Known rows, with every way that one mark hangs from another:
gefen{palo}: 1.760,-2.802,-0.937,-0.597,-0.655,-0.942,-1.631,0.297,3.498,-0.474,-1.202,2.355,-1.162,-0.963,-0.995,2.515,0.648,2.150,-4.183,0.802
gefen{palo{zeve{fakab}} rasip{godaz}}: 2.128,-1.166,-3.139,1.974,-0.547,0.283,-0.706,-2.878,-0.872,0.105,1.505,0.974,0.758,-0.464,-1.148,0.498,1.787,3.703,0.763,0.191
rima{gefen{palo rasip}}: 0.678,0.068,0.805,-0.556,-3.266,-2.015,-2.124,-1.040,4.892,1.269,-0.703,5.042,-1.488,-2.231,-1.083,0.329,-0.994,2.076,-1.770,-0.363
palo{zeve{fakab rasip{godaz} rima}}: 0.781,0.095,-4.018,3.069,3.309,1.080,2.672,-0.860,-1.365,-0.907,1.694,-5.175,3.331,4.127,-0.910,0.808,1.707,-2.962,0.444,-0.697
fakab{zeve{rasip rima{gefen}}}: -1.588,1.206,-1.320,-0.128,0.769,0.865,1.352,1.962,1.842,1.135,-0.286,-1.432,1.052,5.305,0.253,-1.122,-1.023,-2.725,-1.089,-0.185
supe{fakab{zeve{rasip{godaz}}}}: 0.303,-0.025,-0.007,2.354,2.527,2.531,1.332,0.510,-1.052,-2.363,-0.798,2.172,-1.493,3.704,-0.029,-1.126,0.350,0.246,0.049,-1.415
gefen{palo rasip}: 0.577,-1.682,-0.362,-1.766,-1.832,-0.126,-2.390,-1.236,2.264,0.197,-0.338,4.000,-2.081,-2.848,-0.709,1.402,0.285,2.677,-2.082,0.485
palo{zeve{rima}}: -0.046,-0.250,-1.438,-2.149,1.090,-0.274,0.426,-0.492,-0.817,0.908,-0.685,-1.540,0.459,0.421,-0.559,0.943,1.859,-0.050,-2.662,1.133
rakigo{gefen{palo rasip}}: 0.630,-1.011,2.119,-1.986,-3.424,-0.203,-2.230,-1.764,0.471,1.414,-0.337,3.009,-1.580,-6.015,-0.896,0.664,-0.826,3.660,-0.554,1.032
rakigo{supe}: 0.993,-0.553,1.511,-1.446,-0.281,-0.164,-2.749,1.773,-2.280,-0.361,-2.486,1.234,-2.734,-0.787,-1.352,-0.564,-0.357,0.197,-0.304,1.155
supe{fakab}: 0.125,-0.354,2.691,-0.992,0.770,1.012,-1.559,-0.442,0.648,-1.592,-1.242,3.142,-2.921,-2.066,-0.818,1.158,-0.553,0.985,-2.049,-0.566
zeve{fakab rasip rima}: -0.803,-0.750,-2.504,0.841,2.478,2.372,0.500,0.296,0.386,-0.908,1.636,-4.986,2.010,2.340,-0.641,1.746,-0.636,-4.716,-0.418,-0.332
rakigo{gefen supe{fakab}}: 0.033,0.966,7.245,-1.619,-1.029,0.517,-2.538,0.155,-4.035,-0.174,-1.933,2.339,-3.214,-4.695,-1.431,-0.939,-2.284,1.726,2.375,0.382
palo{zeve{fakab rasip}}: 0.858,-0.940,-4.063,0.441,1.801,2.238,-0.349,-0.628,-1.120,0.700,1.078,-2.046,0.706,3.131,-1.832,1.985,0.813,-2.089,-1.527,1.667
rasip{godaz zeve{rima}}: -0.012,-0.329,-0.504,0.467,1.173,-1.645,2.521,1.609,-1.691,-1.973,-0.650,-1.488,0.451,-0.937,2.752,-0.772,1.587,-0.850,0.161,-0.193
palo{zeve{fakab rima{gefen}}}: 0.038,1.412,-1.511,0.245,0.426,-0.408,0.185,-0.736,0.263,1.977,1.093,-3.552,2.324,1.788,-1.000,-0.194,-0.416,-0.996,0.016,0.337
zeve{fakab rasip{godaz}}: 2.169,-1.080,-3.265,4.285,2.125,1.531,0.720,0.218,0.142,-2.480,0.671,-2.503,0.805,1.942,-1.133,0.366,-0.003,-2.528,0.237,-1.099
zeve{fakab rima}: -0.355,-0.811,-1.458,-0.046,1.674,1.859,-0.587,0.080,-0.683,-0.731,1.176,-4.435,1.107,-0.498,-0.156,0.564,-0.495,-1.545,-0.121,-0.045
rasip{godaz}: 2.506,-0.886,-0.979,2.134,0.335,-1.105,0.138,0.390,0.147,-2.167,-1.997,0.706,-1.355,-1.380,-0.728,-0.560,0.900,1.015,-1.565,-0.828
rasip{godaz zeve{rima{gefen}}}: 0.203,1.417,0.815,1.607,-0.215,-3.859,2.709,1.915,1.002,-0.967,-1.081,-0.721,0.856,-0.427,2.320,-1.759,0.213,-1.504,0.540,-0.945
palo{zeve{fakab rasip rima}}: -0.615,-0.262,-3.707,0.063,2.667,2.211,1.015,-0.802,-1.074,0.699,1.984,-4.835,2.692,3.811,-1.087,2.227,0.943,-3.556,-0.871,0.920
rima{gefen{rasip{zeve}}}: -0.920,1.583,1.493,-2.191,-2.956,-2.121,-1.101,0.595,-0.023,1.167,-0.715,3.704,-2.433,-2.820,1.762,-1.522,-1.097,-0.136,0.718,1.138
fakab{zeve{rasip{godaz} rima}}: -0.228,-0.296,-3.105,1.894,2.541,1.631,2.773,1.572,-0.766,-1.452,-0.469,-2.612,1.135,4.873,0.673,-1.520,1.117,-1.657,-0.117,-1.066
zeve{rasip{godaz} rima}: 0.619,-0.310,-1.579,2.579,2.322,-0.409,2.555,0.474,1.507,-2.537,-0.661,-2.483,1.138,2.121,-0.334,0.719,1.106,-3.880,-1.305,-2.053

Rows:
0.683,-0.528,-2.847,3.879,3.215,1.360,1.992,0.121,0.021,-2.458,1.439,-5.281,2.756,2.759,-0.511,0.689,0.194,-4.030,0.810,-2.096 => zeve{fakab rasip{godaz} rima}
1.326,-1.791,-0.818,-0.434,-1.043,-0.894,0.239,-0.955,1.464,2.169,-0.306,1.102,0.684,-0.296,-2.144,3.155,1.083,1.274,-3.203,2.305 => rakigo{gefen{palo{zeve{rasip}}}}
-0.799,0.743,1.312,-1.121,-2.271,-2.161,-0.734,-1.041,4.848,1.331,0.042,1.958,0.196,-1.385,-0.425,0.384,-0.896,0.548,-1.195,-1.235 => zeve{rima{gefen{palo rasip}}}
-0.081,1.471,-1.837,3.051,1.197,-0.146,3.000,1.764,1.285,-0.298,-0.743,-1.826,1.749,5.226,0.215,-2.633,-0.248,-2.262,0.160,-1.914 => fakab{zeve{rasip{godaz} rima{gefen}}}
2.257,0.863,-0.795,1.647,-2.594,-3.408,0.065,-2.159,2.922,1.336,-0.773,4.520,-0.224,-0.366,-1.494,-0.711,1.170,3.725,-0.923,-0.612 => rima{gefen{palo{zeve} rasip{godaz}}}
1.324,-0.100,-0.813,4.165,0.352,-3.181,2.874,0.553,6.919,-1.166,-0.554,-0.254,2.627,3.149,-0.839,1.305,0.149,-2.313,-2.211,-2.786 => zeve{rasip{godaz} rima{gefen{palo}}}
-1.094,-0.258,-0.818,-2.169,-0.713,2.006,-2.005,-0.127,-3.677,0.132,1.676,0.262,-1.436,-2.898,2.202,-0.456,-0.567,0.019,2.464,2.059 => gefen{rasip{zeve{fakab}}}
0.138,1.240,-0.517,3.005,0.440,-1.945,2.188,1.371,-0.354,-0.851,0.711,-3.672,2.465,0.222,2.247,-1.757,-0.570,-2.021,2.594,-0.628 => rasip{godaz zeve{fakab rima{gefen}}}
0.542,-0.224,4.180,-2.513,-3.665,-0.530,-3.371,-0.636,-2.151,1.684,-0.959,3.149,-2.385,-5.290,-1.255,-0.625,-1.367,3.578,2.145,1.527 => rakigo{gefen{palo rasip} supe}
-0.823,1.085,5.803,-2.326,-0.653,2.763,-2.501,1.123,-6.342,1.047,-1.712,2.259,-3.223,-1.761,-0.303,-2.976,-2.050,3.551,3.441,1.307 => rakigo{gefen supe{fakab{zeve}}}
1.284,-0.884,-3.466,2.346,1.668,1.574,1.484,1.578,-0.899,-1.329,-1.175,0.258,-0.670,4.233,-0.063,-1.580,1.113,-0.187,-0.765,-0.061 => fakab{zeve{rasip{godaz}}}
-2.617,0.176,0.874,-1.139,3.008,3.600,0.982,0.681,-0.481,-0.815,0.343,-0.139,-0.468,4.030,0.611,0.109,-0.277,-1.838,-0.439,-0.682 => supe{fakab{zeve{rasip rima}}}
0.111,2.512,1.594,1.499,-1.143,-2.084,0.991,-1.002,1.138,-0.516,-0.616,0.242,-0.039,-1.675,-0.251,-2.540,-0.645,-0.480,1.555,-2.925 => zeve{rima{gefen{rasip{godaz}}}}
-0.678,-0.655,-1.013,-3.092,-0.601,-0.572,-0.650,-2.231,0.940,1.848,0.852,1.402,0.285,-0.589,-0.481,1.870,2.092,2.255,-1.835,0.880 => gefen{palo{zeve{rima}} rasip}
0.609,0.238,3.012,-3.280,-3.557,-0.634,-2.974,-1.551,-3.819,3.387,-0.828,3.205,-1.729,-3.468,-1.817,-0.160,0.250,4.810,1.740,2.560 => rakigo{gefen{palo{zeve} rasip} supe}
-0.353,0.117,1.011,-1.793,-3.640,-2.869,-1.227,0.286,2.998,1.524,-0.287,5.275,-1.664,-2.350,1.646,0.234,-0.645,1.666,-0.643,1.300 => rima{gefen{palo rasip{zeve}}}
-3.150,3.124,3.802,-2.181,-0.456,1.886,-0.693,-0.750,-0.810,1.203,0.393,2.559,-1.632,0.454,0.860,-2.974,-2.083,1.161,2.064,-1.580 => supe{fakab{zeve{rima{gefen{rasip}}}}}
-1.914,-0.938,0.423,-3.499,-1.108,-0.930,-0.146,0.113,0.642,0.388,0.965,1.666,-0.199,-2.206,2.809,1.624,0.997,0.807,-0.362,1.281 => gefen{palo rasip{zeve{rima}}}
-1.324,2.222,1.779,-1.408,-1.734,-1.138,-0.553,-0.833,1.880,1.050,-0.228,0.655,-0.634,-2.096,-0.283,-1.268,-1.418,-1.116,0.221,-1.381 => zeve{rima{gefen{rasip}}}
-0.821,-0.512,-0.402,0.453,-0.606,-1.714,0.291,1.449,3.043,0.928,1.783,-1.667,2.681,0.310,2.110,1.120,-0.893,-0.814,-0.040,0.907 => rasip{zeve{fakab rima{gefen{palo}}}}
-1.469,-0.782,-1.127,-1.266,1.489,1.239,0.295,1.544,-2.536,-0.461,1.680,-4.076,1.274,-0.726,2.612,0.532,-0.040,-1.926,0.993,1.658 => rasip{zeve{fakab rima}}
-1.947,-1.246,-0.905,-2.210,-0.309,0.931,-0.727,-0.401,-0.663,0.372,3.019,-0.845,1.154,-1.859,2.751,1.381,0.093,0.220,1.697,1.249 => gefen{palo rasip{zeve{fakab rima}}}
0.265,-0.214,2.800,-2.540,-1.260,-1.601,-0.787,-0.098,-2.415,2.656,-0.861,-1.017,0.954,-1.420,-1.444,0.933,0.685,2.828,0.296,1.973 => rakigo{gefen{palo{zeve{rima}}} supe}
-0.416,0.696,7.488,-2.404,-2.797,0.467,-3.599,-1.542,-2.414,0.789,-0.565,5.055,-3.252,-5.380,-1.285,-0.119,-2.207,4.071,2.929,0.180 => rakigo{gefen{palo rasip} supe{fakab}}
-0.021,-0.579,-1.666,1.777,1.891,-0.121,1.929,1.216,-2.906,-1.971,1.319,-4.311,1.907,-0.244,2.783,-0.728,0.694,-1.532,2.361,-0.006 => rasip{godaz zeve{fakab rima}}
-1.036,0.582,0.560,1.776,3.511,2.436,2.642,0.543,-0.954,-2.311,-0.002,-0.452,0.301,4.620,0.712,-0.955,0.429,-1.376,0.760,-2.298 => supe{fakab{zeve{rasip{godaz} rima}}}
